Each row comes from the steps of one path. Every step used is in the known rows, and no mark comes twice. Write the path behind each row, first mark first.
Known rows
poma > neven: [  6.2   2.1   2.0   3.9  -0.1 -13.6   1.7  18.1   5.8  -2.6  -2.6   4.8
  -2.4  -4.0  -1.0  -6.2  -4.7  -2.1  -0.8  10.0   1.9   8.7  -4.8   1.7]
bevet > pelu: [ 0.3 -1.4  4.8  1.2  0.8 13.8  0.7 11.7 -5.8  3.0 -8.7  8.0 -0.3 -5.7
  0.8  0.2 -4.3 -2.4 -0.6 10.7 -3.4  5.4  1.2 -9.3]
bevet > neven > pelu > poma: [ -4.0  -9.2 -11.9   4.9  -8.9  -0.7  -0.6  -5.4 -11.1   3.3  -7.4   5.2
  -5.5  -1.8   9.8 -11.4   3.0  -7.8  -1.0 -12.1 -10.1   2.2  11.7  -9.3]
neven > bevet > pelu > burul > gokin: [  1.4 -16.4   8.8   4.5   9.8  40.8  -4.3 -17.4  -1.4   0.7  -4.5  -5.5
  -5.1   1.9   5.6 -16.7  -2.3  -7.5   1.4   1.8  -4.7   0.1   4.3 -11.4]
fuzimod > poma: [  2.2 -19.2  -3.1   2.7  -2.1  18.0  -0.9   3.9  -6.3  -2.2  -3.4   7.2
  -1.2   1.7  -3.1  -7.7   0.2  -4.3   1.9  -3.2   2.9   0.2 -12.4   5.5]
gokin > burul > pelu > poma > neven: [ 10.0  -4.7   6.6  12.4   4.5 -17.4   2.1  11.5   8.0   7.6  -5.1   2.9
  -4.0   4.0   9.8 -15.3  -5.4 -12.4  -1.8  15.7 -14.6  11.6  -5.0 -19.6]
burul > neven: [  3.5 -10.4   8.1  -2.8  -6.7  -7.8   0.1  10.0   1.0  -4.3  -2.8  -3.6
  -1.6  -3.7   0.4  -5.4  -5.6  -2.5   0.2  10.7   2.3   1.3   4.7  -0.6]
gokin > burul > neven: [  2.9  -3.8  10.2   4.3   2.1 -23.2  -0.7   8.2   5.9   1.2  -2.5 -23.1
  -2.0   1.0   7.8  -9.2  -6.3  -9.5  -1.6   8.7   0.4   0.2  -5.5 -13.1]
pelu > poma > fuzimod: [  8.5 -13.4  -9.9   3.0   0.9  29.5  -3.6 -12.9  -4.7  -2.3  -0.9  17.1
  -4.0   6.8  -3.1  -4.9  -1.9  -0.9   0.2   2.0  -8.1  -2.4  -5.7  -6.6]
gokin > burul > neven > pelu: [  6.0  -8.8   4.1   5.9  -1.9 -67.0  -0.4   7.8   2.9   2.6  -1.7 -21.3
  -2.7   1.5  11.0 -10.7 -10.9 -11.1  -4.4  -7.7 -11.4   2.1  -0.4 -16.5]
poma > pelu: [  7.2  -6.2  -3.9   2.3   6.3 -10.6  -1.7  11.4  -0.7  -0.1   3.1  -2.9
   1.7  -1.0  -2.6  -0.4  -3.1  -3.4  -1.0   1.6  -6.5   5.5  -4.3  -0.7]
poma > neven > pelu > bevet: [ 14.6   5.5 -11.4   8.4  -6.5 -23.0   3.1  13.0   3.5   4.3  -0.9   6.3
  -6.5  -3.2  -1.3  -8.6 -13.3  -1.9  -1.2  -8.3  -9.4   8.7 -10.8  -4.0]
fuzimod > poma > neven > bevet: [  6.7 -20.6  -1.6   8.4   6.3 -13.9   2.2   9.8  -2.7  -2.5  -5.3  12.6
  -5.0  -3.0  -3.8 -14.6  -6.7  -8.1   0.4   4.5   3.8   9.8 -13.7  10.0]
fuzimod > poma > neven: [  9.5 -16.1  -1.1   5.8  -1.9   2.2   1.3  20.9  -0.8  -4.8  -6.3  12.1
  -3.7  -2.9  -4.3 -13.9  -5.7  -7.1   0.9   6.8   4.3   8.9 -17.7   6.3]
poma > pelu > neven > bevet: [-1.3 -5.4 -8.2  6.2  5.2  1.5  1.1 -4.2 -5.1  0.1 -0.3 13.2 -1.0 -0.5
  6.8 -2.2 -9.2 -8.0  0.6 -9.2 -4.0  9.9 17.0  5.3]
poma > neven > pelu: [  9.4  -2.5  -3.6   5.6  -3.9 -59.7   2.5  17.1   2.6  -1.3  -1.7   7.9
  -3.4  -4.1   1.9  -8.7  -9.5  -4.8  -3.4  -5.6  -9.8  10.6   1.1  -1.9]
fuzimod > poma > pelu: [  9.4 -26.3  -6.8   4.8   3.1   7.1  -2.7  14.7  -7.0  -1.9  -0.5   3.5
   0.3   1.1  -6.3  -7.8  -3.1  -8.3   1.2  -2.3  -3.7   5.5 -16.7   4.4]
fuzimod > poma > neven > pelu: [ 12.0 -20.6  -7.6   7.9  -4.9 -41.7   1.5  20.0  -3.8  -3.6  -4.7  14.3
  -4.5  -2.7  -1.3 -16.0  -9.4  -9.1  -1.5  -9.4  -6.7  10.5 -11.5   3.0]
bevet > neven: [-6.4 -1.2 -2.3  1.1 -3.9 12.7  1.2  8.3 -2.3  0.7 -4.9 -8.6 -2.3 -8.0
  5.7 -1.8  4.7 -0.7 -0.5  7.0  3.4  0.3  2.9 -1.1]
pelu > bevet > neven > poma > fuzimod: [  6.1  -3.8 -24.7   6.3  -5.4  55.7  -2.5  -9.1  -5.3  -2.3  -0.9  -2.5
  -8.6  -2.8   0.2  -0.6  -0.6   6.1   0.4   2.4  -9.9  -4.9 -15.1  -4.2]
poma > fuzimod: [  9.1 -10.8  -5.8   2.0   1.7   2.4  -1.6  -0.7   0.8  -3.6   2.6   5.8
  -1.9   1.7  -4.7   2.0  -2.8   3.1  -1.3   5.0  -6.5  -2.0  -9.8  -3.5]
gokin > burul > pelu > poma: [  3.0  -8.4   4.8   9.1   5.3  -0.4  -0.4  -7.1   2.4  10.6  -1.4  -2.5
  -1.5   8.7  11.1  -8.8  -0.3  -9.9  -0.9   5.6 -16.0   2.9  -0.9 -21.3]
poma > neven > bevet > pelu > burul: [  6.2   0.0   6.3  10.2  10.4  12.9   2.0  -2.3   2.9  -0.1  -8.1  11.6
  -5.0  -8.2   5.6 -13.7  -9.0  -4.6  -0.2   9.1  -2.3  10.1  -5.5 -10.4]
pelu > burul > neven: [  5.8  -5.4   9.0  -0.5  -5.8  20.9  -2.0  -9.1   5.2  -6.5  -0.2  -6.8
  -2.0  -1.0   5.3 -11.9  -5.2  -1.3   1.6  -0.7   2.4  -4.1  -0.9  -6.1]

Write each row's path
[  3.6   3.4  -0.7  11.1  -1.5  16.0   4.2  10.7   7.1  16.8  -3.5 -23.5
  -4.8  -3.4  10.6  -3.9   0.2  -3.4  -0.9  15.3 -10.6   1.3 -15.1 -20.4] : gokin > burul > pelu > bevet > neven
[  1.3  -3.5 -15.2   6.3   3.0  37.1  -5.4 -12.5  -3.4  -6.6   1.6 -11.4
  -2.6  -3.9  11.0  -9.9   4.5  -2.4   0.1 -10.7 -10.8  -0.5  -2.7  -6.3] : bevet > neven > poma > pelu > burul
[  3.7  -8.8 -12.4  10.0  -0.8   6.0  -1.0 -14.0   2.7  -2.3  -0.1  12.3
  -3.5   7.7  16.9  -1.4  -8.3  -4.2  -1.6  -3.5 -24.9   3.2   6.5 -16.3] : gokin > burul > pelu > neven > poma > fuzimod
[ 14.7 -29.8  -3.2   8.8  -5.3  -0.6  -4.9   3.3   2.0  -8.4  -1.2   1.1
  -7.5   5.0   2.9 -31.3  -7.0 -13.1   0.6 -17.2  -8.3   4.1 -12.5  -2.9] : fuzimod > poma > neven > pelu > burul > gokin
[  2.6  -8.4   3.7   0.7  -0.7  41.4  -6.2 -16.2   5.7  -4.9   3.8 -13.7
  -3.2   7.8   3.5 -15.3   2.6  -3.9   2.2  -7.3  -1.1  -6.6  -1.2  -5.4] : pelu > burul > gokin
[  8.7 -16.1  -4.4   4.5   0.7  46.7  -2.9  -0.4 -10.5   0.3  -9.5  25.6
  -4.1   1.1  -2.2  -4.9  -5.4  -3.4  -0.3  12.6 -11.7   2.9  -4.6 -15.5] : bevet > pelu > poma > fuzimod
[  6.1  -1.3  -2.4   5.2  -0.6  14.2   0.2   6.2  -0.8  -2.0  -6.1  17.0
  -4.5   0.8   0.3 -13.3  -3.9  -6.6   1.0   6.7  -0.4   8.3   0.4  -1.8] : pelu > poma > neven
[ 10.4 -19.0 -16.4   5.3  -3.2 -14.2  -3.4 -15.0  -7.5  -1.2   0.7  20.4
  -4.6   7.0  -0.3  -7.1  -6.3  -3.5  -2.3 -14.6 -19.4  -0.5   0.0 -10.2] : neven > pelu > poma > fuzimod
[  7.6 -11.6 -17.0   2.1   2.7   6.4  -4.6 -15.7  -3.4  -9.1   3.3   9.6
  -3.4   4.0  -1.5   1.2  -2.2   4.2  -1.3  -4.7 -14.0  -3.3  -6.0  -1.6] : neven > poma > fuzimod
[  9.2 -18.5 -15.4   9.0  -4.4  55.2  -0.4  19.9  -8.2   5.3  -4.2  -6.1
  -4.9  -6.2  -4.5  -9.7  -2.2  -6.1   2.5   4.1   0.9   3.9 -25.9   1.6] : fuzimod > poma > pelu > bevet > neven
[  9.8 -32.4   3.3   4.6   4.2  20.1  -1.7  -4.3 -11.5  -1.5 -12.0  19.8
  -7.6  -2.3  -1.0 -10.9 -14.3  -7.9  -0.3  20.2  -9.4   5.2   4.3 -13.8] : burul > neven > bevet > pelu > poma > fuzimod
[  5.2  -7.8 -14.3   3.3   7.0  -5.9  -4.8  -2.6  -4.7  -5.4   2.8  -0.6
   0.0   1.5   0.6  -1.3  -2.4  -2.6  -0.9  -7.7 -14.4   4.3   0.7   1.1] : neven > poma > pelu
[  3.7  -6.4  -2.3   8.3   8.5  -1.6   1.2  -7.3  -1.6   0.5  -5.2  15.7
  -6.4   0.5   1.6 -14.5  -5.4  -8.0   0.6   5.2  -0.5   9.4   3.5   1.4] : pelu > poma > neven > bevet
[  9.7 -18.9   3.9  11.8   7.5  33.0   0.7   1.5  -3.6  -2.2 -11.5  18.5
  -6.0  -6.5   2.6 -20.6  -9.5  -9.5   1.5   6.0   0.9   9.8 -18.0  -5.3] : fuzimod > poma > neven > bevet > pelu > burul
[  5.5 -19.2  -2.6   0.6 -11.2 -24.6  -2.1  -2.9  -7.9  -1.9  -5.2   9.3
  -4.8   2.6   4.7 -14.7  -9.7  -9.3  -0.2  -9.9 -10.7   2.8  14.2  -6.3] : burul > neven > pelu > poma
[ 15.0 -10.2 -12.8   3.4  -1.6  19.2  -3.7   4.5  -3.0  -3.1   0.7  -7.3
  -4.6  -1.2  -3.0  -6.7 -12.7  -3.4   1.6   0.6 -11.5   3.1  -5.3   0.1] : burul > neven > poma > pelu > bevet
[  2.5   1.8   4.7   3.6   0.3  45.2  -1.3  -7.4  -1.4   0.9  -5.9   8.9
  -0.9  -3.6   6.0  -6.3  -2.9  -1.2   1.0   1.0  -3.6   0.3  -4.6 -14.7] : bevet > pelu > burul
[  5.3 -13.7  -2.2   2.5  -3.4  -2.0  -5.9 -18.6   2.8  -3.2   5.0 -12.1
  -3.9   7.8   7.3 -18.0  -2.1  -5.4  -0.4 -23.7 -12.9  -4.5   5.1  -8.2] : neven > pelu > burul > gokin
[  4.3 -20.2 -18.4   6.8  -6.5  -0.3  -2.3  -6.4 -10.2  -0.5  -4.5  10.6
  -7.1  -0.6   4.8  -9.0  -0.3  -4.2  -2.7  -7.0 -16.7  -0.1   2.6 -11.4] : bevet > neven > pelu > poma > fuzimod
[ -0.2  -6.4   1.5   2.9  -1.1  43.2  -1.4  -0.4 -11.4   3.8 -11.9  20.1
  -2.7   0.3   2.5  -6.8  -2.8  -7.1   1.2   7.6  -4.7   5.3   5.3 -12.4] : bevet > pelu > poma
[  1.4 -11.3  14.8   8.4  11.1 -24.6   1.5   8.3  -1.7   6.0 -10.9 -17.0
  -3.8  -5.0   9.5  -9.9 -12.2 -13.0  -2.6  18.6  -3.2   6.6   0.6 -19.7] : gokin > burul > neven > bevet > pelu
[ -8.9   3.4 -10.3   2.4  -8.3  47.3  -0.1  -6.9 -12.4  -5.6 -12.7  29.4
  -2.7  -2.0  12.5  -1.4  -8.2  -4.8   2.0  -7.1  -7.6   7.5  22.6  -4.7] : bevet > pelu > neven > poma
[ 12.5 -11.5   0.0   6.3  -3.2 -18.2  -3.9   0.4   7.8  -6.5   2.2  -5.6
  -6.2   3.3   6.3 -24.3  -6.2  -8.1  -1.2 -13.4 -11.3   4.1  -0.1  -8.1] : poma > neven > pelu > burul > gokin
[  1.1 -17.8  12.9   1.0   3.8 -10.9   2.2   9.7  -6.5   1.1 -11.9   3.3
  -3.6  -9.1   1.9  -6.5 -11.4  -6.6  -0.7  19.1  -0.9   7.5  10.6  -6.7] : burul > neven > bevet > pelu
[  6.8 -24.5   3.3   9.9   6.8   3.0   3.1  21.0  -8.1   0.3 -14.5  20.2
  -5.4  -8.9  -2.5 -14.5 -10.6 -11.0   0.1  15.5   0.6  15.1 -12.6   0.0] : fuzimod > poma > neven > bevet > pelu
[ 11.5   0.2 -21.0   6.3   4.1  29.9  -4.1  -6.1  -3.8   0.9   3.9  -2.2
  -2.9   2.4  -3.1  -1.8  -6.1   0.7   1.3  -9.2 -13.8   2.3 -11.5   0.7] : neven > poma > pelu > bevet
